(in the rows, 128 means zero)
Known rows, with every way that one mark hangs from another:
Z670(Z389): [ 97 159 136 111 140  95 144 143 122 126 114 200 148 130 143 150 132 132
 141 173 152  88 156 174 192 122 125 112 108 141 144 147 142 154 129 191
 135  54 116 172 107 142 128  86 121 164 119 163 125 136 139 102 155  84
 190 118 193 120 122]
Z239(Z189(Z957(Z135))): [ 87 103 140 162 129 127 120 125 128  92  94 135 159 142 145 123 120 145
 102  98 136 107 109 138 165 133  72  89  92 121  95 133 141 153 144 153
 124 124 119 153  92 156 119  99 112 204 102  90 149 136 151 138 176 101
 147 126 175 170 148]
Z325(Z135(Z586 Z957(Z189(Z389(Z670) Z437)))): [157 125 123 138 117  89 108 137 155 144 178 173 123 114 128 106 145 103
 159 130 139 114 102  72 136 121  81 175 144 138 130 101 151  76 131  92
 133 141 109 130 192 108 120  99 173 118 128 124  96  96 125 149 142 111
 150 116  91 165 118]
Z325(Z135(Z957(Z189))): [137 124 117 170 103  90 117 132 169 131 140 189 121 117 133 115 142  84
 159 113 141 137 143  72 134 106  62 150 130 137 148 124 147  77 134 115
 124 165  92 171 201 123 115 102 160 145 125 118  97  95 158 109 140 123
 143 104  91 156 140]
Z957(Z189): [129 107 136 122 132 110 139 146 148 128  69 151  97 138 178 137 103 130
 129 113 134 149 125 137 137 135  95 107 138 140 152 123 142 105 137 147
 151 139 120 141 152 115 133 117 114 146 135 131 128 134 165  84  91 111
 136 131 158 113  90]
Z437(Z189): [110 139 146 165 137 118 139 117 120 126  54 175 140 149 168 129 123 162
  97 122 127  96 209 178 151 142 107  94 109 120 168 167 128 156 110 191
 144 124 124 151  86 147 113 111  71 122 109 154 125 193 180  76 111 100
 120 137 149 100 123]
Z437(Z189(Z389 Z957)): [117 156 152 153 150 150 141 134 119 133  59 120 151 145 147 143 119 186
 125 150 127  78 175 155 135 157 116  58  91 118 134 136  98 195 104 178
 135 113 126 160  63 154 119 121  73 122 107 133 137 214 141 102  99 111
 113 151 162  90 111]
Z135(Z325 Z586 Z957(Z189)): [130 115  72 133  88 113 108 134 181 153 134 147  98 117 114 101 131  49
 157  87 119 153 120  48  63  63  98 205 188 138 160 121 180  47  89 114
 112 150 151  97 221  83 170 171 182 127 141 186  72  24 147  93 160 158
 126 136  42 151 164]
Z135(Z586): [139 143 105 120 101  80 109 139 134 141 139 193 125 127 145 117 134  95
 133 106 105 123 153 109 137  96  73 145 132 125 158 120 167  94 102 130
 140 102 138 138 157 122 120  99 160 136 104 156 121 128 175 133 136  98
 134 132 117 189 138]
Z586(Z135(Z325 Z957)): [104 158  48 155  75 102 116 101 171 124 162 171 149 101 103 130 153  46
 122 111 108 143 196  61 100  83 131 184 140 120 189 162 171  84  85 144
  91 122 101 148 182 136 148 152 134 114 136 178  88  66 169 105 180 143
 146 107  70 181 193]
Z586(Z135(Z957(Z189))): [113 128  72 150  83  98 131  98 174 133 140 164 151 104 144 135 128  78
 106  98 116 141 184  83  97 103 122 162 146 127 176 145 163  75  98 136
 111 121  92 161 190 132 136 145 123 134 143 168  93  72 176 113 150 118
 135 117 102 169 141]
Z189(Z389(Z670) Z437): [149 130 172 111 205 119 142 131  80 125 148 120 134 150 148 168 137 209
 110 204 163  89 112 194 195 186 207  95  76 153 106 131 124 199 148 159
 161  55 121 143  35 154 135  69  87 114 130 118 175 221 104 136 126 105
 171 115 250 113  88]
Z325(Z135(Z586 Z957(Z189(Z389 Z437)))): [162 124 115 149 104  86 118 124 158 143 170 176 113 101 132 115 135  87
 164 116 135 125 113  63 123 110  80 170 143 137 131 112 142  71 125  93
 123 153 117 127 202 108 114 100 176 122 116 129  99  85 137 137 148 120
 141 107  78 166 124]
Z135(Z586 Z957): [133 113  88 159  93  84 103 110 158 159 162 180 153 121 128 108 141  83
 131  90 123 123 170  77 103  63  98 169 142 136 157 122 182  72  78 116
 124 112 124 165 192 119 135 133 182 154 119 169  96  74 183 138 165 120
 127 131  99 187 168]
Z957(Z135 Z189(Z389 Z437)): [133 101 157  95 138 143 162 116  87 117 127  86  95 131 154 143 102 157
 108 115 139 180 109 181 142 167 177 104 137 133 118 139  87 118 169 113
 134 167 144  80 100 135 113 130 100 115 144  89 167 134 120 124  82 147
 110 106 155  77  89]
Z437(Z189(Z957(Z135))): [ 99 150 147 162 125 153 131 120 120 115  63 136 167 142 127 115 128 150
 101 113 109  97 195 172 137 136  97  83 102  96 136 153 100 175 127 160
 127 143 112 170  81 151  88 134  88 133 112 122 126 186 146 125 104 110
  95 156 121 102 140]
Z957(Z135 Z189(Z389(Z670) Z437)): [122 104 177  86 158 145 154 127  86 117 138  93 103 149 147 136 118 177
 102 139 145 165  93 197 157 179 178 105 137 134 109 122  98 130 181 115
 146 142 134  79  85 132 120 122  95 107 158  79 168 138  99 139  74 136
 121 120 179  74  78]
Z135(Z325 Z586 Z957(Z189(Z389(Z670) Z437))): [140 112  96 118 126 126 113 130 158 154 152 117  96 122 111 117 134  92
 147 124 132 135  85  78  78  98 154 200 176 147 132 114 166  83  99 109
 123 124 157  78 180  87 176 159 167 107 149 177  90  53 113 112 156 161
 141 135  82 129 139]
Z239(Z189(Z389 Z957(Z135))): [ 96 112 145 143 139 141 130 128 108 100 110 116 146 146 147 139 122 171
 121 118 145 105  98 134 164 151  98  73  83 130  87 120 124 164 138 155
 119 118 140 141  75 162 138  92  99 188 104  86 165 147 137 134 164 110
 154 118 197 147 133]
Z189(Z389 Z437 Z957): [166 140 152 128 179 147 140 125 102 110 119  74 155 115 128 178 116 184
 137 184 142  81 109 151 154 164 179  65  61 131  81 130  86 228 136 131
 133  82 118 190  65 156 109 105 109 148 102 108 174 225  91 161 143 118
 139 121 206 131 110]
Z957(Z135(Z325) Z189(Z389(Z670) Z437)): [118 114 156  79 149 161 149 137  91 115 140  84  84 145 121 133 125 148
 113 143 138 184  82 179 142 168 179 134 151 131 115 130 105 121 178 119
 132 158 149  53  94 122 140 138 105  90 161  95 154 117  84 117  91 163
 124 118 140  68 103]

Rows:
[132 148 158  92 170 169 116 146  87 110 180  68 153 130  70 137 146 166
 125 183 120  99  80 160 152 161 180 113  89 116  71 108  89 206 160 101
 133  83 126 119  57 141 119 126 130 110 127  88 164 182  42 204 132 128
 131 138 161 129 132] => Z189(Z389(Z670) Z437 Z957(Z135(Z325 Z586)))
[148 146  97 162  82  73 101 129 168 142 184 211 135 105 115  96 154  65
 161 109 121 124 155  50 128  80  54 179 132 127 152 115 160  63 108  99
 118 147 105 160 211 117 111  98 193 140 104 134  91  83 166 142 163 110
 141 110  60 199 165] => Z325(Z135(Z586 Z957))
[153 153 132 102 139 162 127 123  86 106 164  60 146 109  84 146 126 141
 138 157 116 119  95 140 131 147 178 108  97 115  80 131  81 190 145 101
 108 114 146 123  84 141 104 142 135 118 106  98 166 172  71 186 143 150
 109 122 135 137 145] => Z189(Z389 Z437 Z957(Z135(Z325 Z586)))
[106 155 171 140 175 149 133 146 115 138  69 126 152 164 140 135 135 204
 117 165 129  64 163 177 149 166 116  63  91 119 126 122 106 209 118 181
 149  90 115 166  44 152 130 109  70 118 118 129 137 227 116 122  89  93
 130 164 179  83 100] => Z437(Z189(Z389(Z670) Z957))
[137 135 123 128 122 150 110 119 112  89 137  93 162 101  77 127 126 109
 111 132 102 120 115 147 132 123 143 135 101  95  92 150  98 171 159  95
 112 128 122 146 114 134  79 149 151 138 105 108 144 159  89 191 163 138
 106 131  99 170 169] => Z189(Z437 Z957(Z135(Z325 Z586)))
[138  81 124 168 140 111 135 104 159 133 102 133 132 121 157 139 112 126
 109 111 155 136 144 130 113 109 150 136 131 145 132 149 151 110 119 134
 135 139 111 173 164 123 135 137 136 164 142 151 111 103 163 100 145 133
 137 120 151 118 125] => Z135(Z957(Z189(Z437)))
[137 124 147 144 143 146 123 112 104  85 128  95 180 106  99 139 119 138
  98 131 119 115 130 176 154 141 147  99  76 103  86 158  89 193 170 110
 122 124 101 189  91 153  67 134 132 160 111  88 161 192 102 189 146 124
 111 125 147 149 155] => Z189(Z437 Z957(Z135))
[133  84 142 157 164 119 139 116 144 144 123 118 129 134 158 145 123 155
 118 138 166 126 126 136 122 131 169 124 127 157 124 128 145 125 123 139
 143 115 114 160 134 128 151 131 125 149 153 142 125 121 142 108 130 130
 148 125 178  99 106] => Z135(Z957(Z189(Z389(Z670) Z437)))
[136 103 102 146 138 133 134 119 149 137 116 102 101 123 123 144 128 104
 140 130 149 153 122  98  90 110 177 160 149 155 136 147 148 106 107 139
 114 151 144 115 161 114 174 160 133 126 152 163 109  81 131  66 157 179
 142 113 117  94 149] => Z135(Z325 Z957(Z189(Z389 Z437)))
[121 167 162 105 176 141 113 176 118 132 133 109 156 159 113 143 146 180
 156 196 135  82 117 137 167 154 112  67  76 133 102  79 121 203 128 144
 151  63 102 204  65 153 145  95 118 150 123  99 155 212  95 162 107  93
 154 151 206 130 106] => Z189(Z389(Z670) Z957)
[109 163 104 118  89 141 100 150 131 110 139 127 155 125  75 107 144  80
 141 112  88 143 143 106 122  92  75 129 119  97 121 120 119 133 130 105
 111 137 123 162 144 130 105 150 166 153 110 107 129 127 118 170 139 133
  98 141  72 176 180] => Z189(Z957(Z135(Z325 Z586)))
[129 117 145  66 134 153 135 136  96 128 156  93  84 137 116 118 124 135
 123 131 120 175  65 159 126 152 164 158 171 130 117 116 109 104 165 101
 133 149 166  23 112 105 136 144 129  80 155 104 145  95  81 138  94 153
 119 128 111  97  99] => Z957(Z135(Z325 Z586) Z189(Z389(Z670) Z437))
[138 122  76 121  97 120 110 135 164 164 144 129  88 122 113 112 132  69
 164 104 124 155 108  47  65  74 116 193 183 149 151 108 172  57  74 114
 115 143 163  86 207  88 188 170 174 114 141 184  85  31 135  87 153 168
 125 131  57 135 151] => Z135(Z325 Z586 Z957(Z189(Z389)))
[139 119 129  75 113 148 145 126  96 123 148  87  70 122 122 127 109 116
 131 111 116 186  78 142 111 143 165 152 172 125 122 128 106  94 156  97
 119 175 175  17 132 107 129 153 130  84 141 112 148  89 100 122 107 167
 102 112  92  98 111] => Z957(Z135(Z325 Z586) Z189(Z389 Z437))
[152 106  83 126 111 124 118 122 156 153 145 112  93 109 111 123 125  83
 151 111 130 146  92  68  66  88 151 193 177 148 139 127 158  74  91 110
 113 142 163  76 195  87 173 170 169 113 139 182  92  46 122 103 164 170
 130 123  73 132 145] => Z135(Z325 Z586 Z957(Z189(Z389 Z437)))
[103 179 140  78 138 161 104 173 104 131 174  96 142 155  68 115 163 137
 157 171 108 117 101 120 142 133 109 106 110 113 101  77 110 165 132 111
 127  96 125 141  86 138 142 128 146 123 132  91 150 158  72 183 110 127
 123 155 130 139 140] => Z189(Z389(Z670) Z957(Z135(Z325 Z586)))
[157  89 111 137 125 101 129 106 152 161 146 128 122 108 152 127 112 119
 130 103 143 123 107  97  88 100 147 157 155 150 129 117 154  84 100 107
 131 119 141 117 178 105 145 141 161 135 134 166 106  77 144 127 140 132
 128 128 125 141 114] => Z135(Z586 Z957(Z189(Z389 Z437)))
[147 127 107 151  87  83 106 136 172 144 156 196 121 106 127  99 137  68
 161 103 125 132 129  52 118  96  49 174 151 132 149 109 160  49 118  94
 123 161 106 141 225 103 112 104 184 132 115 130  86  73 154 130 143 116
 133 114  61 176 138] => Z325(Z135(Z586 Z957(Z189)))
[131 105 118  92 101 135 133 122 118 112 133 111  88 117 119 112 110  88
 110  90 110 188  90 146 115 128 139 173 178 114 130 148 118  79 165  97
 121 183 155  38 153 100 109 155 140 102 142 116 128  76 115 129 117 161
 101 121  68 119 128] => Z957(Z135(Z325 Z586) Z189(Z437))
[118 121  94 146 115 108 136 101 159 138 160 144 151 110 138 142 132 113
 105 130 129 122 157 104 116 127 159 156 134 134 156 138 154  99 114 138
 122  99  91 146 151 140 147 135 111 115 150 154 106  94 144 127 144 115
 152 118 139 150 128] => Z586(Z135(Z957(Z189(Z389(Z670) Z437))))
[147 107 146  84 118 132 149 118  90 125 151  96  96 123 146 128  97 144
 118 105 125 171  90 161 125 149 162 122 161 131 115 123 101  97 156  96
 131 158 160  48 122 117 112 135 126 101 141  97 157 106 111 141  86 144
 101 113 128 107  88] => Z957(Z135(Z586) Z189(Z389 Z437))
[107 158 155 145 135 160 138 128 101 129  79 111 154 147 134 130 125 178
 120 133 119 102 184 168 138 153 120  60  97 110 130 140  89 187 116 165
 126 135 129 148  65 159 111 133  81 117 110 115 144 197 133 120  92 120
  95 150 147  82 126] => Z437(Z189(Z389 Z957(Z135)))
[158 100 154 110 169 122 163 133 117 127  85 105  88 132 186 167  94 173
 126 142 153 135  93 160 142 175 167  90 125 153 120 133 114 141 144 144
 152 123 138 109 106 127 134 107  92 124 134 125 153 162 131  89 101 123
 144 114 198  86  62] => Z957(Z189(Z389 Z437))
[142  89 131 162 150 115 145 109 145 144 114 118 127 123 160 148 114 143
 120 121 162 132 138 127 112 115 169 123 124 155 126 140 138 119 112 137
 134 127 123 158 144 127 150 138 122 155 145 144 123 111 152  96 135 140
 138 116 168 103 112] => Z135(Z957(Z189(Z389 Z437)))
[108 127 110  83  77 132 127 144 128 129 131 132  80 131 114  95 124  70
 132  79  98 204 108 117 109 106  92 169 191 115 152 122 135  51 145 101
 118 190 155  47 175  97 130 161 151 104 144 118 117  52 135 116 100 159
  93 129  51 123 133] => Z957(Z135(Z325 Z586) Z189)
[ 92 166 166 131 156 169 127 141 104 127  91 111 147 166 114 117 144 180
 120 160 123  92 166 171 144 158 127  75 105 106 126 132  96 198 126 167
 132 115 127 135  50 154 126 131  77 100 129 114 137 197 104 124  91 119
 110 160 143  78 125] => Z437(Z189(Z389(Z670) Z957(Z135(Z325))))
[ 96 165 156 123 143 166 126 143 106 131 101 112 147 161 109 110 143 174
 121 148 111  87 153 164 135 153 116  90 116 106 124 123  99 181 120 157
 132 115 132 120  62 144 129 132  85  99 122 120 132 188 103 133  97 117
 109 163 128  93 121] => Z437(Z189(Z389(Z670) Z957(Z135(Z325 Z586))))
[104 150 142 159 112 144 122 122 125 118  75 138 165 136 127 106 126 146
 103 112 102  97 185 165 130 126  89  95 113  93 139 146 106 164 125 153
 128 139 123 152  96 144  93 137 100 125 110 127 121 179 140 134 104 108
  91 157 105 119 144] => Z437(Z189(Z957(Z135(Z586))))
